In the rows, zero is written as 128.
Known rows, with every step that occurs
Z > W > K > P > Y: [182 117 152 113 122 114  83  77 182 114 115 143 123 114 160 171 127 146
 144 127 156 105  95 157 117 142 197 142 105 186 107 137 114 146]
W > K > P > Y > V > L: [118  83 157 111 116  99  98  27 196 143 128 190 116 141 120 169 122 131
 128 103 156  92  60 141 110 132 183 133  52 149  68 106 105 186]
V > Y > P > K > W > Z: [160 125 158 159 149  76 135 159 134 117  89 186 208 119 102 162  98 159
 158 125 116 116 121 151  99 173 104 104 136  83 189  90 140 174]
A > Z: [139 148 115 121 138 149 127 112 142  79 115 124 164 141 157 123 114 152
 146 146 108 126  79 153 119 105 173 140 112 142 131 159 116  91]
T > P > K > W > Z: [181 163 137 130 203 168 114 122 140 101 113 179 203 113 122 135 155 137
 169 132 142  99 161 116 119 152  88  99  94 143 165 120 130 130]
Z > W > K > P > Y > V: [159  94 163  95 105  90  83  61 168 139  88 179 131 118 139 166 121 128
 138 115 147 100  88 168 103 168 174 155 113 177  81 128 119 163]
A > K > P > T: [ 94 203 140  98 144 169  65  77 187 105 116 104 122 115 110 143 131 151
 130 149 134 143 100  81 148 105 181 169  94 198 129 156  86 131]
V > Y: [118 131 136 149 142 135 129 117 127 137 148 138 192 148 132 138  69 140
 134 134 128 117  85 156  94 142 167 140 123 131 121 149 104 141]
W > K > P > T: [158 166 136 127 119 158  74  80 216 111 165 140  91 121 108 155 119 132
  96 115 131 129 119  75 138  98 180 155  64 202 135 128 107 135]
T > P > K: [137 163 114 101 175 178  82 111 180 119 134 141 178 144 154 119 145 125
 144 155 129 104 136 143 140 114 109 122 115 171 130 157  98 120]
L > V > Y > P: [ 86 128 155 118 115  91 163 146 176 146 112 145 178 131 104 150  48 165
 112  91 118 144  46 166 113 129 171 135 159  86 158 129  96 162]
L > V > Y > P > K: [ 87 126 148 126 126  92 143 148 198 143 105 146 182 128 117 148  97 159
 127 109 104 142  77 187 138 120 149 141 187  71 172 114 107 166]
S > V: [120 150 119 156 150 108 143  92 139 128 109 134 133 154 167 129 119 134
 144 124 111 126  70 144 117  98 182 195 121 137 144 131 116 110]
L > V: [ 91 179 139 126 142 148 184  87 154 131 133 131 137 133 129 123 106 156
 136  98 139 152  67 154 114  98 178 167 141 133 140 137 103 129]
T > P > K > A > Z > W: [166 135 108 106 141 188  17 174 160  77  61 124 208 131 155  95 190 119
 138 166 107  97 129 173 134 149  80  98 155 160 118 163 156  94]
P > K: [130 169 118 129 148 152 129  92 156 112 140 140 147 161 155 122 151 132
 159 153 123 130 110 159 128 101 140 155 139 151 143 139 116 125]
Y > P > K: [133 158 125 103 123 116 119 128 183 113 101 151 133 165 160 133 120 142
 142 146 114 134  88 168 138  92 120 142 135 141 158 128 115 144]
T > P: [127 165 122 100 160 177 110 119 162 126 144 141 168 146 149 124  97 136
 135 134 153 106 102 127 117 123 133 122  88 181 114 170  86 117]
A > K: [ 96 196 140 126 162 138 122  87 116 106 104 119 138 136 144 133 120 161
 167 152 154 132  77 133 126 101 160 137 126 179 144 156  95 120]
A > Z > W: [161 143 124 115 128 160  99 140 106  73  76 116 189 134 175 116 121 144
 152 158 107 116  73 197 100 142 146 143 143 151 119 164 131 107]
P > T: [117 183 120 125 129 160 109  93 149 141 158 120 113 165 119 118 125 133
 113 141 116 151  94 124 123 111 164 168 105 179 141 140 110 116]
T > P > K > W > Z > A: [202 121 132 141 176 157 117  88 125 102 105 183 199 112 129 130 138 123
 154 138 140 104 164 119 108 120  92  94 109 145 147 122 120 142]
K > W > Z > A: [193 136 152 158 143 129 172  67  84 101 114 178 155 119 118 132  92 140
 154 123 136 134 111 118  75 105 143 123  98 148 146 114 124 147]
K > W: [168 178 143 148 157 168 157  94 139 108 145 167 130 134 137 130 109 154
 177 133 160 140  78 152  82 120 142 122 127 142 138 116 128 140]
W > Z > A > K > P > Y: [114 115 155 128 143  78  99   7 132 104  80 127 152 103 134 169 126 157
 145 136 130 125 102  98 140 104 224 149  82 175 128 156  74 133]
L > V > Y > P > K > W: [130 131 165 141 141 103 157 154 205 136  99 175 184 108 103 151 103 173
 162 112 128 145  70 191 111 138 131 109 199  46 176  84 128 186]
W > Z > A > K > P > T: [118 167 153 125 127 131  74  41 134  99  95 116 149  98  94 150 119 140
 105 142 112 141 129  50 142  92 182 170  68 198 142 150  84 140]

Rows
[161 158 156 150 150 145 135  51 107 101 102 153 130 116 136 131 108 160
 184 156 169 149  73 135  95  74 153  97 159 160 132 127 100 151] => Z > A > K > W
[151 133 134 144 129 119 159  61  77 108 114 148 164 141 132 129  86 123
 123 122 109 126 111 117 100  90 163 152  84 174 141 146 103 127] => W > Z > A
[115 135 121  98 161 136 109  77 179 153 154 138 159 153 147 137 124 149
 141 134 144 111  90 144 138 135 176 117  91 172 117 168  82 112] => T > P > Y
[ 95 126 146 111 131 145 131  69 119 147 114 176 159 172 130 120 101 116
 131 125 144 113  49 166  87 134 127 137  82 140  78 122 120 167] => Y > V > L
[ 99 112 130  82 152 109 107  62 165 175 125 170 162 158 133 132 108 135
 140 117 138 103  75 156 121 163 154 132 102 165  88 158  89 126] => T > P > Y > V
[162 139 115 134 121 155  57 153 137  70  64 123 181 144 158  94 197 120
 148 165 100 122 118 190 118 129 114 131 178 149 137 143 181 102] => P > K > A > Z > W
[115 137 136 111 135 126 120  43 212 121 145 135 134 135 151 154 123 156
 145 132 134 124  75 134 119 121 229 161  85 165 108 147  92 137] => K > P > Y
[ 73 142 147 115  98  97 134 153 206 172 124 127 162 137  83 139  71 166
  86 102  93 165  59 144 137 122 165 156 153 100 170 123  98 157] => L > V > Y > P > T
[168 162 141 160 103 131  94 130 120 111 111 151  99 148 133 117 135 112
 120 119 152 119 113 141  93 128 113 119 141 200 130 131 170 124] => Z > W > K > A
[107 162 123 131 112 104 103 134 194 111 100 154 111 172 129 112 150 129
 123 135 115 139  99 141 125  96 107 126 146 158 161 122 157 135] => Y > P > K > A
[114 170 119 154 141 144 101  95 163 114 130 146 127 168 130 103 173 116
 137 144 130 136 125 137 118 101 124 141 142 166 142 125 159 120] => P > K > A
[ 89 119 140 106 127  87 142  39 147 174 123 167 138 168 132 133 115 142
 149 124 126 128  55 174 109 152 180 159 117 150 107 135 112 135] => P > Y > V
[119 150 114 147 124 145 100 117 148  72 117 128 143 149 133  97 143 137
 123 130 107 133  91 134 111 102 159 132 122 160 128 148 160  86] => K > A > Z
[152 131 119 115  95 115  55 186 170  66  39 134 163 147 156 103 167 132
 132 154  86 129  95 195 128 119  99 117 181 133 149 135 175 116] => Y > P > K > A > Z > W
[ 89  97 152  97 127 124 111  33 192 148 118 168 151 150 131 155 124 128
 138 119 144 102  38 160 100 144 199 157  54 134  61 122 101 181] => K > P > Y > V > L
[152 136 122 167 117 126  91 116 151  68 119 148 112 143 122 117 141 138
 115 110 126 123 113 110 120  91 148 109 110 171 146 130 164  85] => W > K > A > Z
[121 148 151 129 147 126 109  46 110  74  72 131 157  93 125 156 100 140
 133 132 134 119 116  78 119  89 186 151  71 188 128 161  76 144] => W > Z > A > K > P
[ 72 134 145 144 108  85 120 151 215 140  99 151 170 138  89 123 128 145
 107  97 107 148  87 162 130 123 134 130 190  82 169 109 146 158] => L > V > Y > P > K > A
[113  98 133 151 124  53 125 155 152 146  83 149 180 148 146 154  56 145
 119 119  88 119  46 156 117 127 171 165 141  90 151 120 103 144] => S > V > Y > P
[207 126 131 130 119 139  89 153 107  68  83 134 158 124 169 138 116 149
 144 139 116 105  93 171 114 130 138 118 135 159 130 146 136 108] => A > Z > W > K
[ 85  98 143 113 124 101 131  38 140 174 123 172 150 183 136 136 130 135
 147 127 141 114  32 189 102 142 173 138  85 127  80 121 112 167] => P > Y > V > L
[185 159 139 115 100 162  54 122 187 112 129 132 113 113 129 150 126 123
 103 132 134 123 116 113 122 135 155 162 102 211 113 136 124 147] => Z > W > K > P > T
[183 167 126 121 191 193 103 115 184 114 133 169 173 127 141 130 153 141
 180 156 158 113 129 145 113 132  95  90 130 141 137 123 122 137] => T > P > K > W
[110 136 126 153 138 129 124  90 131 125 112 137 151 163 169 133 128 127
 137 129 118 114  44 162 104  95 170 166  88 117 117 115 118 141] => S > V > L
[119 163 142 115 119 167  65  41 177 106 113 110 117 111 117 140 122 137
 112 154 124 151  95  78 139  65 193 163 107 203 113 155  71 142] => Z > A > K > P > T
[142 171 132 174 120 128 105  96 152 110 151 159  77 159 118 122 129 121
 114 102 150 127 110  99 107  98 139 119 113 197 141 127 158 114] => W > K > A
